Every row comes from one small tree of marks. The marks that hang from a mark follow it in brackets, in alphabetical order. Every link used is in the known rows. Which tree was each row made from?
Known rows:
sifepif{buri dunud{zoloz}}: [ -8.4   4.1   4.0  26.5  18.7 -24.2  -9.0  41.0 -14.3  22.4  -0.4 -22.4
 -18.6 -17.7 -26.3 -21.0]
sodi{dunud{zoloz{buri}}}: [ -5.0 -15.8   4.3  -0.5  14.3 -11.9  -4.2  35.5  -6.0  42.2  19.7  -8.7
  10.6 -14.0 -31.2 -37.7]
dunud{sodi zoloz{buri{seti{moke}}}}: [  1.9  14.5   1.1  15.3  26.6 -43.6   5.3  30.7  -7.6  57.6  26.1 -37.4
  27.5 -49.9 -39.6 -68.0]
buri{seti{moke{sodi{dunud}}}}: [ 31.7 -13.4   6.1  30.1  -2.8 -29.9   8.3  28.7 -29.7  34.0  53.2 -28.2
 -20.7 -21.5 -39.4 -65.4]
dunud{sodi zoloz{buri{seti{moke{nenuz}}}}}: [  8.6   9.3  -2.1  -1.4  25.5 -50.3   7.8  31.5 -16.8  54.1  25.9 -39.0
   8.8 -62.5 -48.1 -65.4]
buri{seti{moke{nenuz}}}: [ 37.9  -3.6   2.3   1.7   6.7 -49.2  12.6  26.2 -27.8  31.4  39.3 -34.4
 -28.2 -43.1 -46.6 -78.3]
sodi{dunud}: [  6.2 -20.9   2.6 -18.0   5.7   0.0  -0.7  20.8  -7.2  34.2  25.9  -9.3
  -5.4 -11.6 -27.3 -42.6]
sifepif{buri dunud{sodi zoloz}}: [-19.9  11.1  -1.5   7.7  26.2 -18.7  -8.6  34.1  -9.4  34.1  -3.0 -31.3
  -4.0 -37.9 -27.0 -20.0]
puvobif{moke{nenuz sodi}}: [ 27.5 -22.8  -5.6 -17.8   6.3 -15.4   7.9   6.2 -47.4  28.4  29.7 -14.5
 -57.9 -14.1 -27.8  -8.7]
zoloz{buri{seti{moke{nenuz sodi}}}}: [ 34.5   1.0   3.0  11.9   7.5 -58.1  17.9  24.7 -34.1  31.0  68.5 -31.7
 -24.8 -37.6 -44.1 -60.3]
sifepif{buri{seti} dunud{sodi zoloz}}: [-15.9  17.1   2.4  33.0  27.5 -43.9  -1.3  52.2 -12.3  43.0   9.7 -40.8
   0.8 -39.7 -33.6 -33.0]
zoloz{buri{seti}}: [ 10.9   9.2   7.1  13.0  18.4 -53.2  16.5  31.5  -6.5  42.7  55.5 -23.4
  12.1 -16.4 -29.2 -55.3]
seti{buri moke{nenuz sodi{dunud}}}: [ 40.9 -24.7  -3.4 -42.8 -12.3  -5.3   6.0  -1.2 -36.1  46.5  28.4 -12.5
 -45.8 -21.1 -45.1 -55.0]
buri{seti{moke{nenuz sodi}}}: [ 43.9  -7.5   2.6  18.2  -0.8 -45.8  14.0  20.9 -37.8  29.9  48.4 -32.4
 -42.6 -31.6 -43.9 -62.0]
sodi{dunud{zoloz{buri{seti{moke{nenuz}}}}}}: [ 15.2 -15.1   3.2   4.1  12.0 -40.5   2.3  48.4 -26.0  40.6  34.5 -25.8
  -8.7 -43.6 -52.7 -65.7]
seti{buri}: [ 17.6  -3.2   1.6 -33.0   4.1  -8.4   7.5  -2.2   1.2  59.0   8.2  -4.6
  -2.0   8.3 -22.2 -48.9]
sifepif{dunud{sodi zoloz}}: [-14.6   4.7  -4.8 -26.8  23.0  -6.6  -7.9  17.9  -5.6  40.4  -3.7 -31.8
   2.1 -26.4 -24.7 -39.5]
sodi{dunud{zoloz{buri{seti{moke}}}}}: [  8.7 -10.4   6.7  20.8  13.0 -33.9  -0.1  46.6 -16.4  44.3  34.9 -23.8
  11.1 -31.8 -44.6 -68.5]
seti{buri moke{nenuz sodi}}: [ 46.7 -12.3  -3.3 -34.9  -9.3 -14.6   9.4 -10.7 -33.1  45.9  23.8 -14.7
 -47.4 -17.8 -39.6 -54.0]

Which tree is each row?
[ 11.4   6.4   3.5  23.3  12.6 -43.3   0.6  35.5 -29.7  28.1  40.2 -37.9
 -13.9 -20.5 -36.3 -56.3] | sifepif{dunud{zoloz{buri{seti{moke{sodi}}}}}}
[ -1.9 -10.9   7.5  20.6  15.4 -32.0   1.9  49.7  -8.3  49.7  29.8 -16.8
  15.2 -15.2 -36.7 -49.1] | sodi{dunud{zoloz{buri{seti}}}}
[ 16.9 -36.7  -4.8  -8.8   5.4  -4.6  -1.9  24.5 -49.0  35.7  14.6 -10.8
 -52.4 -14.6 -34.8  -5.0] | puvobif{moke{nenuz sodi{dunud{zoloz}}}}
[ 35.9 -26.2  -2.4 -25.8 -10.3  -4.2  -0.3   7.9 -34.8  53.0   9.0 -11.1
 -42.2 -18.1 -46.8 -50.9] | seti{buri moke{nenuz sodi{dunud{zoloz}}}}
[-12.3   8.3  -1.5  -7.4  27.7 -19.4   0.8  17.4   3.4  55.8  10.3 -21.4
  27.2 -32.7 -25.9 -36.4] | dunud{sodi zoloz{buri}}
[ 16.6 -21.8   3.1  15.2   3.8 -35.7   7.3  42.7 -34.0  41.7  40.7 -17.2
 -31.1 -18.5 -43.4 -25.0] | moke{nenuz sodi{dunud{zoloz{buri{seti}}}}}
[ 26.8  -2.1   4.2  33.1  10.1 -52.2   8.2  34.7 -31.2  39.1  36.9 -28.1
 -20.7 -30.3 -44.3 -50.7] | dunud{zoloz{buri{seti{moke{nenuz sodi}}}}}
[ 27.2 -22.6  -1.0  -4.1   0.8 -19.3  -0.2  23.0 -39.9  26.8  36.8 -19.7
 -37.0 -39.2 -47.2 -45.2] | seti{moke{nenuz sodi{dunud{zoloz{buri}}}}}
[ 39.8  -8.1  -3.7 -52.2  -0.5 -18.7   7.9  -5.7 -21.4  47.9  14.0 -16.7
 -31.0 -29.7 -43.0 -73.3] | seti{buri moke{nenuz}}
[ 34.1 -20.3   3.6  27.2  -1.6 -35.7   4.3  38.5 -39.2  36.9  32.6 -29.3
 -37.5 -32.0 -50.2 -58.7] | buri{seti{moke{nenuz sodi{dunud{zoloz}}}}}
[-19.6  11.7  -4.4 -30.3  28.9 -19.4  -3.9  22.1  -5.5  40.9  14.9 -32.7
  13.3 -33.1 -26.6 -40.0] | sifepif{dunud{sodi zoloz{buri}}}
[ -4.0  10.1   8.0  51.4  20.1 -49.7  -2.0  58.6 -16.9  31.4  12.3 -32.3
 -13.9 -19.3 -32.5 -33.6] | sifepif{buri{seti} dunud{zoloz}}
[ 36.7  -2.3   6.4  36.8   0.3 -38.2  11.4  19.7 -26.7  33.1  48.9 -30.5
 -21.3 -18.2 -34.3 -65.0] | buri{seti{moke{sodi}}}
[ 38.8 -19.1   2.5  10.3  -3.9 -37.6  10.7  29.9 -40.2  30.7  53.0 -30.2
 -41.0 -35.1 -48.8 -62.6] | buri{seti{moke{nenuz sodi{dunud}}}}
[ 22.8  -5.2   6.4  21.0   5.6 -43.4  12.1  32.5 -27.1  35.2  72.9 -27.5
  -4.1 -28.6 -40.5 -62.9] | zoloz{buri{seti{moke{sodi{dunud}}}}}
[  5.8  10.1   3.2   9.2  19.7 -46.7  -0.5  40.1 -20.6  30.6  32.8 -39.2
  -0.7 -30.2 -38.9 -70.9] | sifepif{dunud{zoloz{buri{seti{moke}}}}}
[ 38.5  -6.3   0.8 -13.7  -8.0  -6.7   6.7 -12.0 -20.9  48.8  24.0 -12.7
 -23.8  -2.1 -29.4 -57.6] | seti{buri moke{sodi}}
[ 18.9  -8.7  10.3  77.2   4.0 -38.5   0.4  51.9 -29.9  34.9  30.9 -24.6
 -21.4 -29.0 -42.0 -39.9] | sifepif{buri{seti{moke{sodi{dunud{zoloz}}}}}}
[ 13.7  12.3   5.5  29.7  14.5 -52.6   3.9  44.6 -27.5  17.1  42.0 -41.8
 -23.3 -41.4 -39.3 -61.5] | sifepif{buri{seti{moke}} dunud}
[ 19.2 -16.6   3.1  16.8   1.8 -11.0  -3.0  21.3 -28.1  30.4  37.2 -17.9
 -13.3 -24.2 -37.1 -48.4] | seti{moke{sodi{dunud{zoloz{buri}}}}}
